Known rows, with every way that one mark hangs from another:
{muzi dedipa gurem}: [  3  17  17   6  15   5  -8   8  -9   1  17  -5  -8  -5  -4 -11 -21  22
   2  -1  -1   0 -11   5 -17  12   3  -2   5   2 -12   1  -5  -7  -5  -5
  -4   3   7  12   7  -5   1  -1 -10  -1 -12  -3   3]
{vevez {dedipa seleri} gurem}: [  0   8   5  -2  23   2  -1   4  -8  16  -6  -2   7  -3   9 -15 -18  11
  -4  -2 -16   5   4  13   6 -16   6  11   6  13 -15  -5  -5  -8  -3 -18
  24   5  20  28 -11  -5  -7  -9  -2 -10 -12  -6   3]
{muzi dedipa gurem {vevez tugo}}: [  7  29  19   2  20   1  -5  10  -2   6   3   8 -23   0 -22 -17 -17  31
   8  -3  -3   4 -11  11 -22  26   3   3   6  -5  -6 -11  -5 -18 -10 -11
  -2  11   7  27   6 -10   1  -3 -13  -7 -13  -1   1]
{gurem {dedipa {seleri {vevez tugo}}}}: [ -4  10   7   1  14  -9   1   5  -9   4   1 -11   2  13   4  -3 -18  -8
   6  -5 -10   7  13   9 -11   9  -1   0  -4   9  -7   4  -5   1 -21  -8
  -2   6 -12  -3  -8  -2 -18  -8  -5  -7 -19 -17   0]
{dedipa muzi}: [ -4   5   3  -2   4   8  -6   4   6   0 -13   7   2   6  -6 -11  -3   3
   3  -3   1   2  -5   0 -14   6  -6  -1  -3   2   4  -6   3   9  -4   2
  -5  -2   0  10   0  -3   8   1   0   7  -4   7  -4]
{tugo {dedipa muzi vevez} gurem seleri}: [ 37   8   0   1   4  13   2  13  17  -6   6 -33  -6   2  -5 -16 -34  -3
   1 -16  -7   8  -9  -5 -13   8   4  18   5  36   8 -36   8  10 -27  14
 -20   6  14   2  -4   8  -5 -25 -12  -4 -13  16  -3]
{vevez dedipa {tugo seleri}}: [ -3   7   0  -3  26   2  17  -3   3   2 -20   2  -3   9   2  -8 -10  13
  -1  -2  -8   7 -20  20 -12   6   7   9   6   8   0 -16   1  -9 -15 -17
  12   2  21  -6  -8  -4   7 -16   4 -10  -9  -3  -1]
{seleri gurem muzi {vevez dedipa tugo}}: [ -5  10 -26   4  40  13  14   9  13  -5  -7 -17   3  15  13 -26 -23  36
  -6  -6 -13  19   6  18 -27  10  -6 -13   5  -1 -23  -3   0 -11 -14  -3
   9  12  13  24  -3  -8  -8 -24  31 -17  -7 -10  -3]
{vevez dedipa gurem}: [ -9   1  -3  -2  23   6   6   1  -8  11  -4   2   8  -4   7 -18 -18  20
  -7   1 -13   4  -4   9   4 -11   5   6   5   7 -17  -4  -2  -9   3 -14
  21   1  22  26  -6  -5  -4  -7   0  -5  -3  -5   2]
{vevez {dedipa {seleri muzi}} gurem tugo}: [  0  13  -6  -3  42   6   9   0  -3  11 -26   5   6  11   2 -20 -21  26
  -1  -3 -18  13  -5  20  -9   3   2  10  10   9 -18 -11  -4 -15 -14 -27
  23  15  20  35 -13 -11  -8 -12  11 -15 -17  -7   0]
{muzi {gurem {dedipa vevez}}}: [-18  11  15   0  12   3  -6   5  -8  -3  18 -12   4  -3 -10  -9 -31  11
   3  -4  -4   3  -1   4 -17  13   0   3  -1   4  -7  -9  -5   4 -11  -3
  -2   3  -1  10   2   1 -11   3 -13   2 -15  -6   2]
{vevez {dedipa muzi seleri} gurem tugo}: [ -6  14   2  -5  36   8   7   4   0  15 -35  19   4  10  -4 -25 -23  22
   1  -5 -18  12  -8  24 -12   3   1  15   7  11  -8 -16  -6  -5 -15 -26
  19  10  23  41 -13 -12   1  -8   1  -5 -23  -5  -1]
{muzi vevez}: [  8  10   6  -3  -4  -3  -7   5   2   6   0   0 -11  -3 -11  -4   8   1
   4  -1   0   0   6  -3   0   3   1   1  -1  -3   4  -7   2  -7   3   2
   5   3  -2  10   0  -3   0  -2  -5  -4   6   5  -1]
{seleri gurem}: [  4  -7  -8   1  10   2   6   5   4  -2   3  13  -2  -5   5  -7 -16   7
  -3  -3  -5   4   4  11  -3  -1   0  -4   4  -1  -1  -3  -2   7  -3   3
  -5  -2  15   5   1   2  -2  -1  -1  -3  -8  -8  -1]
{vevez {gurem {dedipa seleri}} {tugo muzi}}: [  2   5  -5  -9  33  -2  15   3 -12  15 -18  19   4  19  -7   0 -29   4
   7  -5 -18   8   5  14 -11  12  -2  10   5   9  -7  -6  -5   1 -23 -25
  12   7   8  11 -11  -4 -21  -2 -15 -10 -21 -16  -2]
{tugo seleri}: [ 18   2   7  -1   2   1   5   4  -4  -1   1  -5   0  -3   2   8  -7  -6
   4  -4   2  -1  -3   4   0  -5   4   3   5  13   7 -12   6   2 -12  -5
  -5   0   7 -21  -7   3   4 -12  -5  -8  -2   2   1]
{seleri dedipa}: [-16   7  -5   3   8  -1   2   0   5  -2  -2  -5  -1   0   4  -1   4  -8
   0   5  -2   3   9   8 -15   0   1  -4  -5   7   0   0  -7   5  -1  -2
 -10   5   5  -7  -1   2  -7  -5   6  -7  -5  -2  -2]
{muzi {dedipa vevez}}: [  5  17  -5   7   1   1  -7  13  -7   3  -2 -24 -10   0   0  -4 -17  21
  -1  -4  -2   5 -11  -7 -12   4  -1   0   2  -2  -7  -2  -1 -10  -6   9
  -6   8   1  20   3   0   3  -4 -10   7   1   5   1]
{gurem {dedipa vevez}}: [-14   5  -1   0   5  -4  -4   4 -10  -2   3 -18   3   3  -1  -3 -21   1
   1  -4  -6   5   0  -5 -10   9  -2   1  -5   3  -4  -6   0   3 -11   6
  -4   1  -8   2  -2   3 -11   1 -14   7  -5  -5  -2]
{vevez {dedipa muzi} gurem {tugo seleri}}: [ -3   8  -1  -7  40  14  18   3  -1  10 -31  19   5   7  -5 -23 -28  24
   0  -6 -14  10 -18  23 -15   4   3  13   9  14  -4 -25   2  -6 -18 -27
  12   5  28  23 -13  -8   7 -16  -1  -8 -16  -2  -2]
{muzi {gurem vevez}}: [-16  16  13   3  13  10   2   2  -4   0  24  -9   8  -4 -11   1 -22  19
   0  -2  -3  -1   8   6  -4   4  -3   1  -2  -2  -7  -5  -4  -4  -9  -7
  -3  -1  -3  -2   3  -3   3   5   1   0 -17   1   2]
{tugo {dedipa muzi}}: [ 12  -2   1  -1   4   4  -4   5  10  -1   0  -9  -1  14   0 -15   1  -1
   1  -4  -5   6  -6  -6 -15  12  -1   3  -2  13   2  -2  -2  11  -4   8
  -8   4   3   7   2   0  -4  -4  -8   3 -12   7  -6]
{dedipa {seleri vevez}}: [ 10  14   5   5  -2  -3  -5  12   4   6   6 -21   2   5   7   0  -5  -6
   3  -6  -4   4  20   5  -2 -11  -1  -2  -1   8  -6   4  -5  -3 -12  -3
   5  11  -7   9  -6  -1  -9 -13   6  -8  -9  -4   3]
{dedipa vevez}: [ -5   9  -9   2  -7   3  -3   8   2  -1  -4 -22  -1  -1  -6  -1 -13  10
  -2  -5   0   4  -1  -6  -5  -2  -3   4   1  -3   1 -11   0  -4  -4  10
   1   8  -1  19  -1   3   0  -1  -3   8   3   9   1]
{tugo muzi seleri}: [ 23   5  -4  -7   6   3   9   7  -2   6  -3 -10   1  11   1  16  -6  -9
   5  -4   1  -1  -1   1  -9  -4   0   1   4  14   6  -9   5   5 -16  -5
  11  -3  10 -30  -6   4  -1 -15  -7 -13   3   3  -3]
{muzi dedipa gurem vevez}: [ 11  28  22   3  12   1 -15  14  -6   7  16  -4 -19  -7 -15 -15 -13  25
   7  -2  -1   1  -5   2 -16  15   4  -1   4  -2  -8  -6  -4 -14  -3  -3
  -2   6   5  22   7  -7   1  -3 -15  -6  -7   2   2]
{tugo dedipa {muzi gurem} seleri vevez}: [ 44  15   0  -9   8   8  15  20   6  11  21 -32   1  21   4  14 -23   5
   9  -9  -4   3  -2   6 -30  13   3   7   9  20   0 -17   1   2 -29  -7
   6   5  14 -29  -4   3 -17 -22 -20 -17  -8   3  -5]

Rows:
[-23  15 -13   3   9   1   8   4  10  -3 -16 -12  -5   5  -6  -2  -8   6
  -1   0  -4   9   3  11 -25   7  -1   3  -3   3   2 -12  -8   0 -10   0
 -11  16   5  12  -3   3  -6  -6   4  -1  -9   2  -2]
{seleri {dedipa {vevez tugo}}}
[-27  14 -14   4  31  12  16   6  13  -2 -15  12   1   7  -3 -12 -25  15
  -1  -2 -10  13  14  24 -30  10  -8  -5  -7   2   2 -13  -7  12 -18  -2
 -27   5  15   0  -1  -1   3  -3   8  -2 -28  -5  -7]
{seleri {dedipa muzi} {gurem {vevez tugo}}}
[ -5   8   1   3  14   3   6  -5  -6  -2  21 -15   4  -2   1  -4 -36   0
  -1  -5 -13   3  11   0   5   9  -1   7  -8  13  -7 -11   3  -1 -19   2
 -19 -11  -7 -21   0   2  -9  -3  -4  -2 -13  -7  -1]
{tugo {gurem dedipa vevez}}
[  5  10 -12  -3  19   0  13   2  -1   7 -19   7 -10  21  -5   3  -9  14
   4  -1  -5   6 -12   6 -19  18  -2   1   4  -3  -2   0  -2  -6 -14  -8
   5   5   7   3   2  -5  -1  -4  -5  -4  -6  -3  -3]
{vevez {tugo {muzi dedipa}}}
[ 14  16   1   5   7  -1   5   7  10   4  -1 -12  -4   7  -1  -5 -17  -2
   4  -9  -8   7  17  13  -3   0   0   7   2  12  -4  -6  -4  -6 -21  -6
  -1  12  -3  12  -7  -2 -11 -17   8 -11 -16  -6   4]
{dedipa {seleri {vevez {tugo gurem}}}}
[  9  15   0   1   0   2  -6  15  -6  11  -7 -17   4  -5  -6   0 -25   6
   1 -10  -8   6  13   2   3 -14  -1  12   6   8  -3 -14  -4  -5 -12  -4
   8  17   6  38 -11   2 -10  -4 -10   0 -10   5   5]
{dedipa seleri {vevez gurem}}
[ 22  10   6  -6  10   2  -3  11  12   8  20 -18  -8  18 -13  -5  -1   3
   4  -3  -6   3   4  -6 -18  15   2   4   2  11  -2  -3  -6   3  -5   3
  16   8  10   5   6  -2 -15  -7 -17 -12  -9   5  -5]
{tugo dedipa {muzi gurem vevez}}
[  3  10 -10  -5  20   2  21   2   8   2 -20   5  -4  18  -5  10  -6  -3
   6  -1  -3   5  -3  17 -25  10   1   4   3  11   8 -13  -2   3 -22 -14
   0   7  13 -22  -8   1  -3 -15   0 -16 -10  -2  -4]
{vevez {tugo muzi {seleri dedipa}}}
[-26   9   0   0  23  -1  15  -5 -14   1   1  -2   6  14  -5   5 -25  10
   2  -2 -12   7   5   7  -7  19  -6   1  -9  -3  -5  -3  -2  -4 -20 -10
 -13  -3 -14 -20  -3  -3  -4   6  -6   2 -20 -11  -4]
{gurem dedipa {vevez tugo}}
[ 15  22   3   1  11  -5  -1   8  -3   9 -15   6 -25   6 -13 -10  -4  21
   7  -2  -4   6 -10   3 -13  19   2   2   3  -8  -2  -5  -1 -18  -7  -3
  -4   9   3  21   3  -8   5  -5 -12  -4  -3   1  -2]
{muzi dedipa {vevez tugo}}
[ -7  -5  -1  -2  21   2   0   6  -2  -3   0  17   2   0   5 -16 -26   3
   2  -5  -8   7   2  10 -16  12  -3  -6  -3   4  -3  -4  -1  18 -10   3
 -12  -7  10   2   0   1  -7   0  -9   1 -17 -14  -5]
{seleri {gurem {dedipa muzi}}}
[ -5  11  -7  -2   6  16  -4  15   1   5 -18  -6   5   0 -14 -18 -28  19
   1 -10  -4   8  -2  -4 -13  -1  -8   8   2   4  -1 -21   3   3  -7   3
  -1  10   4  47  -4  -1   3   0  -8  13  -3  12  -1]
{dedipa muzi {vevez gurem}}
[ 21   5  -1   2   2  -1  -3  15   2   8   4 -29   1   6  -1  -6 -17   2
  -2  -9 -13   8   7  -3  -1  -5   3  14   6  18  -3  -8  -7   0 -11   4
   2  19   8  30  -8   4 -17  -8 -15  -2 -17   4   1]
{tugo {dedipa seleri {vevez gurem}}}
[-18  22  18   3  20   8  -2   3  -3   5  20 -18   9  -2  -3  -5 -24  20
  -2  -2  -7   2   7  14  -5  -2   1   5  -2   4 -12  -6  -7  -7 -10 -12
   9   0   7   2   0  -5   2  -1   3  -4 -21  -1   3]
{muzi {gurem {vevez {dedipa seleri}}}}
[ 18  18  16 -10  17   1  -1  12  -7   8  13 -10  -3   8 -13   6 -18  -4
  12  -6  -1  -1   5   5 -19  10   2   2   2  16   3 -16   3   5 -20  -9
  11  -2   9 -22  -4   1 -10 -13 -20 -19  -6  -2  -3]
{tugo {muzi {gurem dedipa} vevez} seleri}
[ -6  26  14   9  18   9  -2   8 -12   3  24 -16  -3  -4  -5  -4 -30  31
   1  -2  -4   0  -1   4 -13   9  -2  -2   0  -2 -14   1  -5 -11 -10  -5
 -13   1  -1   2   8  -5   6   2  -7   1 -18  -1   3]
{muzi dedipa {gurem vevez}}
[-14  10 -11   6  15   6  11  12   3   4   7 -16   8  -1   6 -11 -14   3
  -3  -1 -10   7  27  11 -15 -12  -3  -7  -4  11 -15   2  -7  -3  -5  -6
  -6  15   2  18  -5   2 -16 -17  13 -13  -7  -9   1]
{seleri dedipa {vevez gurem}}
[ 11  11   3   3   5   0  -1  14  -3  11   5 -14   6   1   5  -4 -14  -1
   2  -7  -8   4  24   8   3 -15  -1   2   3  11 -11   1  -4  -5 -11  -9
   6  13  -3  22 -10  -2 -12 -12   3 -10 -11  -7   4]
{dedipa {seleri {vevez gurem}}}
[-10  18  13   1  20  12  13   1  -2  -2  13  -1   6   0 -15   3 -27  20
   4  -5  -3   1   2  16 -10   9  -2   5   2   2  -1 -16  -2  -6 -19 -16
  -8   3   2  -9  -1  -3   6  -1   1  -5 -23   0   2]
{muzi {gurem {vevez {tugo seleri}}}}
[ -1  11 -13   2   4   7  10   3  11  -3 -13 -11  -8   1 -14  -7 -28  14
  -2  -9  -5   8  -7   3  -8  11  -1  14   4   2   3 -23   1  -8 -18   4
  -7  10   4  22  -2   2  -2  -7  -1   4  -5   6   1]
{dedipa {vevez {tugo gurem}}}
[ -9  11 -22   2  40  14  13   2   4  -4  -7 -10   6  10   7 -13 -26  37
  -5  -4 -13  15   3  14 -16  10  -7  -8   3  -5 -16  -9   1  -9 -14  -4
   0   4  13   5  -2  -7   2  -7  23 -11 -13  -3  -5]
{seleri {gurem {vevez dedipa tugo}} muzi}
[  1  13 -20  -2   7   7  12   5  13   2 -14 -15  -8  11 -13  -2 -27  12
   0  -9  -6   8  -6   1 -12  12  -3  13   4   3   3 -21   0  -5 -20   4
   4   9   6  18  -1   2  -5  -8  -3   2  -2   7  -1]
{dedipa {vevez {tugo gurem muzi}}}
[ 18  13  -8   6  15   4  -4  16   7   0   4 -23   3   6  12  -8 -16   8
   3  -9  -7  12  25  10 -12  -6  -6 -10   4   8 -14   1  -2  -1 -16   1
   0  14   1  15  -7  -2 -14 -18  18 -18 -10  -6   1]
{dedipa {seleri gurem muzi vevez}}
[  2   8   3  -8  21  -3   6   3 -10  11 -11  21  -8   4 -18 -12 -16  11
   7  -4 -12   6   4   8  -4  16   1   8   3  -1  -2 -14   0 -10  -8 -15
   4   7   2  24  -6  -6 -11  -1 -14  -7  -8  -8  -2]
{muzi {vevez {gurem dedipa} tugo}}
[  2   6  -7   3  11   6  12   9  15  -1  -2 -13   0  21  -3 -14  -9   9
   0  -7  -7  10   3   6 -21  13  -5  -2  -2   5  -5   0  -2  -2 -14   1
  -8  13  -4  18  -1  -3  -6 -16   6  -2 -13  -2  -3]
{seleri {vevez {tugo {dedipa muzi}}}}
[ 20  17   0  10  11  -3  -4  19  -4   7   6 -15 -10   0  14  -9 -22  12
   1  -6  -8   7  10   9 -12  -3   1  -7   4   6 -12   7  -5  -5 -13   2
  -9   9   7  15  -1  -2  -6 -14  -4  -9 -13 -10   3]
{muzi {dedipa {seleri gurem vevez}}}
[-24  18  13   3  21  11   1   0  -3   2  23 -15  10  -2  -5  -7 -23  26
  -4  -1  -6   1   3  11  -6   1   0   2  -3   0 -13  -5  -5  -8  -6  -9
   8  -3   6   1   3  -5   5   1   4  -1 -16   0   2]
{muzi {gurem {vevez dedipa}}}
[-16  21 -23   3  20   8   2   4  12  -9 -21 -27  -1  12  -3  -7  -6  16
   1  -1  -4  14   3   5 -35  14  -7  -5  -1   4  -6 -14  -3  -4 -14   2
  -7  23   0  14  -4  -1 -10 -10  22  -8  -2   7  -5]
{seleri {dedipa {vevez tugo}} muzi}
[ -4  10  15  -3  11  -5 -13   5  -8   3  -9   0   3  10   1  -8 -14 -13
   9  -5  -6   5   5   5 -14  11  -3   1  -6  13  -1  -2  -2  14 -17  -4
  -6  -2  -6  -3  -5  -3  -9   1 -12   1 -18  -8  -3]
{gurem {dedipa muzi seleri}}
[ -1   9  -5   4  18   6  16   9   2  -3   8  -6   2  -6   8   6 -22  -1
   0  -3  -5   5  15  19 -12  -8   1  -4   0  15   3 -14  -1   8 -18  -4
 -22   1  17 -30  -7   7   0 -14   2 -15 -17  -5  -2]
{tugo {seleri dedipa {gurem vevez}}}
[-11   5  -1  -5  28  12   0   4  -5  10 -14   8  10   1   2 -27 -20  21
  -5  -2 -13   6  -8   8  -6  -6   0   7   2   9 -13  -9   0  -2   0 -12
  16   0  21  34  -5  -7   3  -6   0   0  -7   0  -2]
{vevez {dedipa muzi} gurem}
[ 14  11  -5  -1  14  -2   2   6   2   6  13 -22   0  13   6  -3 -31 -15
   4  -9 -13   5  17   2  -8   7  -2   5  -4  23  -9  -5   0   6 -25   1
   3  -4  -2 -15  -2   2 -25 -18  -6 -14  -9 -10  -2]
{tugo {gurem {dedipa {seleri vevez}}} muzi}
[-11  28   1   0  29   8  -4   4  12  -5  -6  -7  -7   7 -14 -17   1  18
   7   2  -3  10   9  14 -38  22  -4  -6   0   5  -8 -15  -6  -7 -10  -9
  -5  19   3  13   0  -8 -12 -10  18 -21  -9   3  -4]
{seleri dedipa {muzi gurem {vevez tugo}}}
[ 13   0  -1   2  16   1  12  14  -4  -3  15 -11   3  -2  12  -3 -31  -2
   2  -9  -6   6  12  13 -11  -3   1  -8   2  15  -4  -8   3   7 -21  -2
 -13  -1   8 -18  -8   6 -10 -22  -3 -14 -11 -15   0]
{tugo {seleri {gurem dedipa} vevez}}
[ -2   9 -15   0  11   5  17   7  10   4  -6 -13   1  21  -2   0  -9   9
   1  -5  -4   6   8   7 -16   6  -7  -5  -1  -2  -7   3  -2  -7 -14  -4
   6   9  -5   7  -1  -3  -7 -15  10  -6  -2  -5  -1]
{seleri {vevez {tugo muzi}}}
[-11  21  -3   5  29  15  -5   8   6  -5  16 -40  11   9   8 -24 -16  31
  -4  -4  -5  10   6   5 -26   4  -6 -12   1   6 -29   0  -1 -14  -7  -4
  15  11   1  19   1  -9  -8 -21  30 -16   0  -1   0]
{seleri {muzi gurem} {vevez dedipa}}
